Every row comes from one small tree of marks. Brackets hold a mark, then the marks that hang from it, in alphabetical order. Every link used is in the known rows. Which tree was each row made from?
Known rows:
(tiver (nudu sogiz)): [-5.84 -0.22 -0.55 -0.53 2.40 -1.62 0.91 -0.89 6.14 -0.28 -0.70 0.53 4.50 0.48 -0.38 2.16 0.62]
(nudu sogiz): [-2.70 0.65 -2.50 -1.38 2.09 -0.59 2.40 0.41 4.98 0.58 0.69 -0.31 3.94 1.75 -1.25 -0.11 0.02]
(pefib (nudu (tiver vetun))): [-1.64 -1.74 -2.44 2.30 3.68 -7.00 3.70 -0.65 2.35 -2.17 1.03 -0.42 0.32 0.92 2.15 -1.67 -1.05]
(tufi (tusal (sogiz bobi (nudu pefib tiver) (vetun folu)))): [5.48 0.06 3.92 1.23 -2.51 1.88 -1.52 1.22 -7.53 1.12 -0.81 1.31 -1.83 -1.80 0.89 -2.72 0.99]
(tusal sogiz): [-4.58 2.09 -3.30 -0.58 3.35 -0.34 5.31 1.33 6.46 1.35 1.29 -0.92 2.73 1.28 0.86 -1.78 1.84]
(tufi (tusal (sogiz bobi (nudu pefib tiver) vetun))): [4.40 0.34 1.44 1.20 -2.15 1.29 1.51 0.26 -6.86 2.35 -0.17 1.13 -1.93 -1.55 1.08 -3.97 2.75]
(tufi (tusal (sogiz bobi))): [-1.89 3.21 -4.62 -0.64 1.65 -0.03 3.39 1.49 4.73 3.91 -0.26 -0.78 1.54 1.06 -0.11 -5.20 3.28]
(tufi (tusal (sogiz bobi nudu))): [-0.11 1.55 -2.15 0.28 -0.39 -0.02 1.42 -0.02 1.59 3.66 -1.02 -0.09 0.78 -1.05 -0.08 -4.23 2.38]
(sogiz bobi (nudu pefib) (vetun folu)): [2.01 -0.81 2.01 -1.22 -2.35 1.65 -3.89 -0.67 -4.41 -1.01 -1.13 -0.62 -0.77 -1.04 -1.22 2.65 -2.62]
(bobi (sogiz (nudu pefib tiver) (vetun folu))): [4.54 -1.11 5.13 1.87 -2.01 1.10 -2.01 1.63 -5.49 -1.65 2.48 0.55 -2.27 -2.09 -0.32 3.72 -2.01]
(devaf (tufi (tusal (sogiz bobi (nudu tiver) vetun)))): [-1.38 1.18 -1.16 1.83 -1.19 1.96 1.41 -0.92 0.06 2.42 -1.20 0.79 -3.19 -0.02 0.71 -5.14 5.71]
(devaf (tufi (tusal (sogiz bobi (nudu pefib) vetun)))): [-2.53 2.07 -0.92 0.74 -1.90 3.65 1.19 -1.35 -0.83 3.07 0.62 1.13 -1.53 0.60 -0.47 -2.80 3.29]
(devaf (tufi (tusal (sogiz bobi (nudu pefib (tiver vetun)))))): [0.15 1.85 -0.67 3.50 0.53 0.61 2.72 -0.09 -1.15 1.02 -0.42 2.01 -0.55 0.27 1.75 -3.00 0.87]
(devaf tufi): [-8.82 1.94 -5.09 1.58 3.62 0.46 4.66 0.23 8.36 0.81 -0.51 -0.49 2.60 2.44 -2.22 -0.67 3.06]
(sogiz (vetun folu)): [-3.83 0.37 -1.31 -1.72 2.09 -0.54 0.16 -0.25 2.20 -2.36 0.62 -1.62 1.09 0.84 -0.78 0.38 0.86]
(bobi sogiz): [-2.41 1.91 -3.54 0.01 2.36 -1.28 3.05 1.49 6.95 1.40 2.69 -1.01 0.92 0.39 -0.78 1.32 0.25]
(devaf (tufi (tusal (sogiz bobi vetun)))): [-6.67 3.66 -5.35 -0.97 1.00 2.00 3.30 -0.85 5.77 2.95 0.51 -0.48 -1.27 2.13 -0.22 -5.39 5.88]
(sogiz bobi (nudu (tiver (vetun folu)))): [3.47 -0.78 1.42 0.77 0.99 -2.78 -2.97 -0.57 -0.44 -3.18 -3.23 -0.90 -0.85 -1.37 1.20 1.03 -3.59]

Which tree is each row?
[0.24 -1.45 -3.50 -1.61 -0.43 -2.49 -0.66 -0.12 5.23 2.04 0.27 -0.48 0.66 1.33 -0.55 -0.34 -2.16] => (pefib (nudu (sogiz bobi)))
[-0.92 -0.56 2.29 -2.96 -1.10 1.35 -5.06 -0.56 0.22 -1.56 -0.50 0.81 0.97 0.18 -0.01 4.27 -2.23] => (tiver (nudu pefib (sogiz bobi (vetun folu))))
[-5.18 -1.08 2.34 -2.31 1.03 -0.35 -3.24 -1.56 3.57 -2.71 0.35 0.19 2.35 0.20 -0.15 3.02 -0.03] => (tiver (nudu (sogiz (vetun folu))))
[-0.41 0.79 0.91 1.88 -1.56 2.75 -1.88 0.08 -0.10 0.77 -1.81 0.62 -2.53 -0.35 0.41 -4.19 4.07] => (devaf (tufi (tusal (sogiz bobi (nudu tiver) (vetun folu)))))
[-4.56 0.33 1.04 -0.57 3.15 -2.92 1.13 -1.68 2.86 -2.84 1.17 1.47 4.45 1.03 1.18 4.71 -2.81] => (tiver (nudu pefib sogiz) vetun)
[-1.21 0.56 0.50 1.30 0.48 0.96 3.68 1.04 0.19 1.49 1.23 0.61 2.55 -0.30 0.29 0.99 -0.61] => (tusal (sogiz (nudu pefib)))
[4.15 -2.77 0.73 -1.77 -1.85 -1.66 -4.07 0.21 -0.16 -0.85 0.07 -0.41 -2.07 0.73 0.81 -0.71 -1.58] => (pefib (nudu (sogiz bobi (vetun folu)) tiver))
[1.81 -0.28 -0.38 -1.32 -1.95 0.54 -0.94 -1.58 -4.46 0.12 0.00 -0.80 -1.20 -0.62 -1.11 3.00 -0.71] => (sogiz bobi (nudu pefib) vetun)
[2.80 -2.09 4.46 1.90 -0.91 0.87 -1.18 0.58 -7.51 -2.49 -0.36 0.57 -0.30 -1.51 -0.41 2.05 -1.10] => (sogiz (nudu pefib tiver) (vetun folu))
[4.03 -0.78 3.13 1.76 -1.57 0.30 1.01 0.87 -5.45 0.03 2.70 0.43 -2.55 -2.01 0.16 3.51 -0.27] => (bobi (sogiz (nudu pefib tiver) vetun))
[1.70 -1.50 1.80 3.63 0.46 -0.32 3.17 1.49 -5.26 -0.36 -1.18 0.99 1.48 -1.26 -0.69 0.79 -0.66] => (sogiz (nudu pefib tiver))
[0.83 -0.78 0.19 -2.02 -1.45 0.15 -4.50 -1.61 -0.93 -1.21 -2.08 -1.67 -1.57 -1.13 -0.98 1.25 -0.97] => (sogiz bobi nudu (vetun folu))
[5.41 -0.36 2.36 -2.03 -1.54 2.07 -2.82 1.91 -3.76 -0.78 0.10 0.35 -0.73 0.76 0.02 1.06 -2.55] => (nudu pefib (sogiz bobi (vetun folu)) tiver)
[1.81 1.41 -1.93 -2.25 -0.02 1.27 0.65 1.45 1.26 1.93 0.47 0.32 1.98 1.51 -1.50 1.46 -2.97] => (nudu pefib (sogiz bobi))
[-0.09 -2.33 -0.70 0.94 2.34 -5.77 2.02 -1.06 2.24 -1.78 1.98 0.47 0.95 1.45 2.25 -0.74 -2.02] => (pefib (nudu sogiz (tiver vetun)))
[4.09 -1.68 1.65 -0.08 -1.53 0.21 -3.91 -0.31 -3.02 -1.79 -3.07 -1.16 -2.68 -1.60 0.08 0.62 -0.71] => (sogiz bobi (nudu tiver) (vetun folu))
[2.06 -0.47 0.47 3.00 0.33 -1.02 1.70 1.68 1.26 0.71 0.94 0.03 -0.97 -1.88 -0.48 1.79 0.47] => (bobi (sogiz (nudu tiver)))
[5.99 -1.65 3.50 0.59 -2.32 1.20 -3.02 0.64 -7.12 -1.68 -2.14 0.05 -2.27 -1.67 -0.15 2.20 -1.75] => (sogiz bobi (nudu pefib tiver) (vetun folu))
[4.27 -1.15 1.08 0.46 -1.96 0.57 -0.04 -0.30 -7.18 -0.51 -1.49 0.00 -2.55 -1.48 -0.03 0.86 0.00] => (sogiz bobi (nudu pefib tiver) vetun)
[1.12 -2.20 -0.78 -3.46 -1.74 -1.21 -4.54 -1.17 2.24 -0.15 1.33 -0.82 -1.03 1.35 -0.03 -0.01 -2.42] => (pefib (nudu (sogiz bobi (vetun folu))))
[1.39 0.26 -0.73 -4.67 -0.49 1.29 -3.83 -0.34 2.34 -0.65 -0.16 -1.25 -0.16 1.30 -0.83 0.76 -1.31] => (nudu (sogiz bobi (vetun folu)))
[-1.85 1.69 1.54 0.67 -2.22 4.26 -1.93 -0.27 -1.75 1.35 0.29 1.20 -1.04 0.38 -0.77 -1.98 1.15] => (devaf (tufi (tusal (sogiz bobi (nudu pefib) (vetun folu)))))
[-6.50 0.69 -0.27 0.91 4.17 -4.06 2.83 -1.42 2.12 -3.03 0.56 0.43 3.65 0.16 1.45 3.83 -2.01] => (tiver (nudu pefib) vetun)
